Known rows, with every way that one mark hangs from another:
[R [D [F [A T] [H C]]]]: [ 12.2  12.9 -12.5 -10.5  36.4  45.7  -0.1 -15.2  59.1  36.4  19.9  -7.8
   0.3   7.2   0.2  10.3 -31.9  36.6   2.1 -46.3 -46.3  -9.3  28.2]
[T A]: [  5.7  -6.4 -15.0  -0.6   5.3  -2.4  -6.4  21.7   2.1 -19.9   0.9 -10.7
   1.3   6.0  -4.0  -2.8   0.3  11.4   6.1 -12.2 -21.4  -9.6 -14.3]
[T [A M]]: [  6.5 -17.4 -17.9  -5.6  -2.9  -7.5  -9.7  32.4   8.5 -16.2   5.2  -7.9
   5.0  17.1  -2.8   8.5   1.5  16.2  26.7 -23.0 -13.2  -1.9 -14.3]
[R [D [F A [U W]]]]: [  1.1  -1.3  -5.6  10.6  23.4  31.5 -21.4 -24.0  47.5  30.2  26.3  -4.2
   1.5 -16.0 -13.3  10.1 -27.8  35.9  -4.5 -51.4 -33.6 -20.8  -4.7]
[F [A M] D]: [ -0.4  21.9 -33.3  -7.6  -8.1  29.0   1.9   5.6  28.9   9.6  48.9  29.3
  34.4  21.1 -30.4  16.1  -5.0  23.0  31.7 -42.5 -22.2  19.2   0.8]
[E [F [A M T] D U] R]: [  9.1  -8.5 -10.7 -31.1  -7.7  70.3 -18.8 -24.9   9.6  28.6  71.5  25.5
  43.9  51.6 -12.0   2.6 -17.0  45.7  83.7 -47.0 -49.7   4.0  -7.6]
[A M [T S]]: [  2.3 -41.0 -13.1 -52.2  -4.6   5.9  -4.5  34.9  23.0  23.3   5.8 -21.3
   5.7  20.7  19.2  12.4  -9.0  16.0  37.8 -40.3 -12.2   0.0   9.2]
[D [F A] R]: [ 18.6  24.2 -34.9 -16.1  11.6   5.8 -15.5 -11.6  33.9  22.1  35.8   2.0
   8.0  23.4 -22.2  26.0 -28.0  16.5 -33.4 -29.6 -52.3 -25.4  18.9]
[L A]: [13.2  9.7  2.9 15.7 12.6  7.1  8.3  0.4 -8.4 -0.1 -5.5  6.3 -7.1  5.3
  9.0  6.1 10.7  3.7 -4.5  6.6  0.9 19.7 -0.1]
[D [F [A T] [U W]] R]: [  3.5  -2.7 -30.4 -36.3  10.8  35.9 -20.4 -31.1  54.1  52.9  59.1   0.5
  10.4 -11.8 -18.3  29.8 -46.2  43.6  -5.5 -60.7 -58.7 -35.8  11.4]
[F U]: [-11.3  -9.3  -3.8 -21.5   3.2  24.3   7.4  -9.5   4.1  21.6   7.7   2.1
   3.7 -22.8   2.2   1.9 -15.9  16.6  16.6  -8.1   8.1   3.5  -7.4]
[F [A [T S]] D H [U W]]: [ -0.5  15.7 -46.2 -70.0  19.1  72.7  -2.8  20.6  75.8  59.0  71.0   8.0
  54.7 -37.9 -22.5  -6.3 -52.5  65.0  47.3 -81.2 -37.9  21.1  -4.9]
[F H U]: [ -4.0  13.4 -12.0 -45.0  16.3  37.8   4.3   4.2  25.8  39.9  14.5  -0.6
  18.4 -33.5  -2.1  -7.2 -29.9  26.9  28.7  -9.3  13.9  18.2  -5.8]
[A M]: [  2.3 -12.4  -2.8  -5.7  -7.8  -2.2  -4.3  10.6   6.9   4.7   5.0   3.9
   4.2  13.8   2.3  13.0   1.4   5.8  22.9 -10.5   9.5   7.4  -0.1]
[F [A M T] [D R]]: [ -4.5   9.5 -45.3 -33.2 -17.0  31.4   4.5  -0.4  49.7  33.4  68.5  16.3
  35.7  36.0 -28.6  28.6 -27.8  30.0  39.5 -66.1 -55.7 -10.6  12.4]
[M [A [T S]]]: [ -6.2 -22.8  -8.5 -28.2 -16.2 -10.7  -4.7  26.7  28.1  26.9   9.3 -19.0
 -12.2   9.9 -11.1  -9.1 -21.7  -6.9  16.9 -21.6 -50.5 -11.1  -1.2]
[L [A M [T S]]]: [ 15.1 -28.0  -7.8 -31.6   7.5  10.5   4.7  32.5  11.3  19.7   0.1 -11.6
  -2.2  22.7  25.7  15.4   4.2  18.5  29.0 -27.1  -9.1  19.6   8.4]
[H C]: [ 12.6  -2.0   1.0  14.8  11.8  11.2  24.3  -9.3   3.6 -13.0  -5.6  17.2
  -6.0  -6.9  18.8   3.6 -17.3  15.5 -12.3   2.5   2.3  10.3  12.2]
[C S]: [ -9.9  -6.1  10.6  -1.1  -9.9   6.5  16.0  -8.7   2.7  25.1 -13.5   3.3
  -3.9  -9.3 -12.4   6.0 -15.6   1.5   8.6  -3.2 -10.4   7.6  -2.2]
[R [D F]]: [  8.4   3.9   2.6  19.5  18.4   3.8 -17.0 -10.4  27.7  12.8   1.1 -30.4
 -10.7  16.4   5.6   2.4 -12.2   6.4 -16.0 -23.6 -25.3 -29.0   2.9]
[E [F [D R] H U]]: [  1.5  43.0 -23.1 -31.3   8.4  37.9 -15.8  -0.5  50.4  49.8  62.3 -10.1
  49.3  13.3   3.8 -16.3 -51.1  34.5  40.7 -25.5 -24.5   1.0 -21.0]
[F [A M T] D H [U W]]: [-10.1  14.1 -39.6 -54.8   3.6  75.3  -4.7  -0.4  72.5  61.9  79.1  24.2
  55.6 -30.7 -31.3  11.4 -40.9  64.6  73.1 -76.1 -24.9  22.3  -4.3]
[E [F H] R]: [ 32.9  13.3  13.6  -8.5  12.1  23.3 -28.3  -2.2  -4.3   3.7  23.8   2.4
  25.0  43.1   3.4 -24.9 -13.7  18.7  33.5  11.0 -14.8   8.9  -9.5]
[R [D [F [A M] H U]]]: [  4.1  12.2 -18.9 -24.8  27.5  46.0 -16.1  -2.1  59.8  51.3  26.3  -7.4
  15.3   2.6 -11.3  14.4 -32.5  40.9  26.5 -50.8 -23.4   0.2   4.7]

Rows:
[ 14.8  39.9 -44.6 -23.8   3.3  45.0  36.9   7.9  72.0  44.1  54.2  40.5
  46.1   7.1 -31.1  24.9 -72.3  51.7  29.0 -53.9 -37.5  30.1  13.3]	[F [A M] [D R] [H [C S]]]
[  4.5  36.4 -44.0  -6.7  -3.7  20.1   7.3  -1.9  38.3  12.5  59.0  21.4
  33.8  22.1 -36.3  12.6 -30.2  20.7  -0.2 -42.9 -47.1  -6.1   2.4]	[F A [D R]]
[ 30.8   1.8  -1.0 -12.7  32.9  40.8 -16.4 -14.9  21.1  20.1  18.1 -14.8
   7.7  15.3  -1.4  -8.5 -40.4  37.4  11.7 -23.5 -22.8 -18.7  -0.6]	[E [R [D [F H U]]]]
[ 12.6  19.8 -15.6 -11.6  41.7  54.5   4.4 -16.3  59.6  40.2  20.1   2.2
   6.3 -13.2  -0.4   8.7 -46.4  46.3   0.1 -42.0 -28.3   1.7  15.3]	[R [D [F A [H C] U]]]
[ -1.0  22.4 -40.6 -11.0   0.0  39.9   0.4 -14.1  55.7  30.6  75.6  29.3
  42.8 -20.3 -36.1  11.9 -52.9  49.1  11.9 -61.7 -39.2  -7.6 -15.6]	[F A [D R] [U W]]
[ 17.2   8.2  -0.5   7.6  40.2  38.7  -6.1 -15.7  63.8  33.6  17.3 -14.3
   3.1 -31.7  16.1  -2.1 -55.1  48.0  -5.6 -37.6 -11.3 -10.1  -0.8]	[R [D [F [H C] [U W]]]]
[  7.4   9.8  -7.5  13.5  20.5  16.3 -16.6 -14.1  35.0  16.6  11.6  -9.6
  -5.7  17.4 -12.9  10.7  -8.9  12.6 -14.2 -36.0 -41.1 -19.2  10.0]	[R [D [F A]]]
[  5.7  43.6 -41.9 -34.5  26.1  80.1  32.0  -6.8  53.8  35.2  53.1  41.5
  43.8 -32.0 -17.3   2.0 -52.9  57.8  28.5 -41.2 -15.1  39.9   7.2]	[F A D [H C] U]
[ 28.9  25.4  -0.9  -8.8  14.5  54.0 -29.7 -12.2  24.7  21.2  66.6   9.8
  56.0   8.2  -4.2 -32.8 -45.5  50.5  49.9 -22.5 -17.8   8.4 -31.8]	[E [F D H [U W]] R]
[ 13.1  19.9 -11.1 -35.0  30.5  53.5  17.1 -19.9  37.6  54.2   6.7   1.2
   6.9 -37.9   5.0  10.1 -58.7  42.1  -0.1 -15.1  -9.3  13.1  14.1]	[D [F [H [C S]] U]]
[  3.7  -9.7  -6.3   7.1  17.9  29.0 -25.0 -16.0  53.8  32.5  29.7  -2.0
   4.5  -6.3 -10.7  18.8 -26.2  39.3  13.6 -58.9 -27.2 -15.2  -6.1]	[R [D [F [A M] [U W]]]]
[ 13.2  36.8 -55.7 -44.0  15.6  65.2  29.5   5.1  75.3  44.4  70.3  41.4
  51.9  -6.4 -16.9  21.4 -76.2  67.4  39.3 -60.1 -23.1  27.7   6.7]	[F [A M] [D R] [H C] U]
[  8.8  -5.8 -44.4 -72.2  18.6  35.8 -10.8  -0.7  49.8  56.6  43.3 -14.8
  11.7   8.1  -7.0  26.1 -48.5  39.4  -5.6 -62.3 -65.1 -28.6  21.3]	[D [F [A [T S]] U] R]
[ -9.5  -4.1 -42.9 -36.5 -11.5  50.4  -1.8 -12.5  67.1  50.9  86.1  22.7
  43.2  -7.5 -29.3  27.9 -50.3  57.6  50.2 -86.4 -47.8 -11.0  -6.4]	[F [A M T] [D R] [U W]]
[ 12.2 -17.0  -5.6 -27.7  16.9  14.9   9.1  22.5   5.9  16.6  -4.6 -14.6
  -6.5  11.7  23.5   4.9   2.9  14.0   8.3 -19.8 -18.8  14.4   9.0]	[L [A [T S]]]
[  7.7   7.1 -15.0 -10.7  27.2  39.8 -25.3  -3.5  71.2  49.1  35.5  -4.7
  17.5 -13.0 -13.4  13.3 -37.4  49.1  21.7 -60.4 -23.7  -1.8  -2.9]	[R [D [F [A M] H [U W]]]]
[ 29.4  33.0 -16.1 -15.0  34.5  28.1   0.1  -4.9  33.5  18.1  10.1  -3.2
   4.5  -9.5  12.9   3.2 -32.5  26.3 -23.7  -3.7  -9.1   4.4  22.9]	[D [F [H C]]]
[ -6.6  19.4 -42.8 -28.0  -8.5  34.1   8.1 -10.9  44.6  28.5  65.2  12.2
  30.7  23.5 -30.6  18.4 -28.0  23.0  18.4 -56.5 -65.4 -17.2  13.4]	[F [A T] [D R]]
[  3.9   6.0 -14.5 -28.4  38.6  66.5   5.1 -24.4  62.2  52.4  25.9  -5.7
   1.6 -12.4   4.4  12.5 -43.4  49.7  16.4 -53.3 -42.9  -6.7  22.9]	[R [D [F [A T] [H C] U]]]
[  8.4  18.0 -36.4 -34.7  14.8  28.8 -10.7 -20.4  37.9  40.1  41.5   4.5
  10.8   3.1 -19.0  27.1 -41.6  30.4 -18.5 -37.0 -45.3 -21.4  11.3]	[D [F A U] R]
[ -0.9  -3.0  -0.3   2.1  21.4  22.7 -11.8 -17.8  31.5  29.1   5.2 -27.5
  -8.3  -3.7   9.4   3.3 -23.9  19.3  -1.5 -29.2 -19.3 -26.8  -3.3]	[R [D [F U]]]
[ 23.5 -40.6   8.9 -13.8   4.4  26.9 -29.9   9.9  19.0  11.8  29.6  -5.7
  15.1  79.8   7.3  -3.1 -10.2  31.0  60.1 -52.4 -57.5  -6.2  -1.3]	[E [F [A M [T S]]] [R D]]
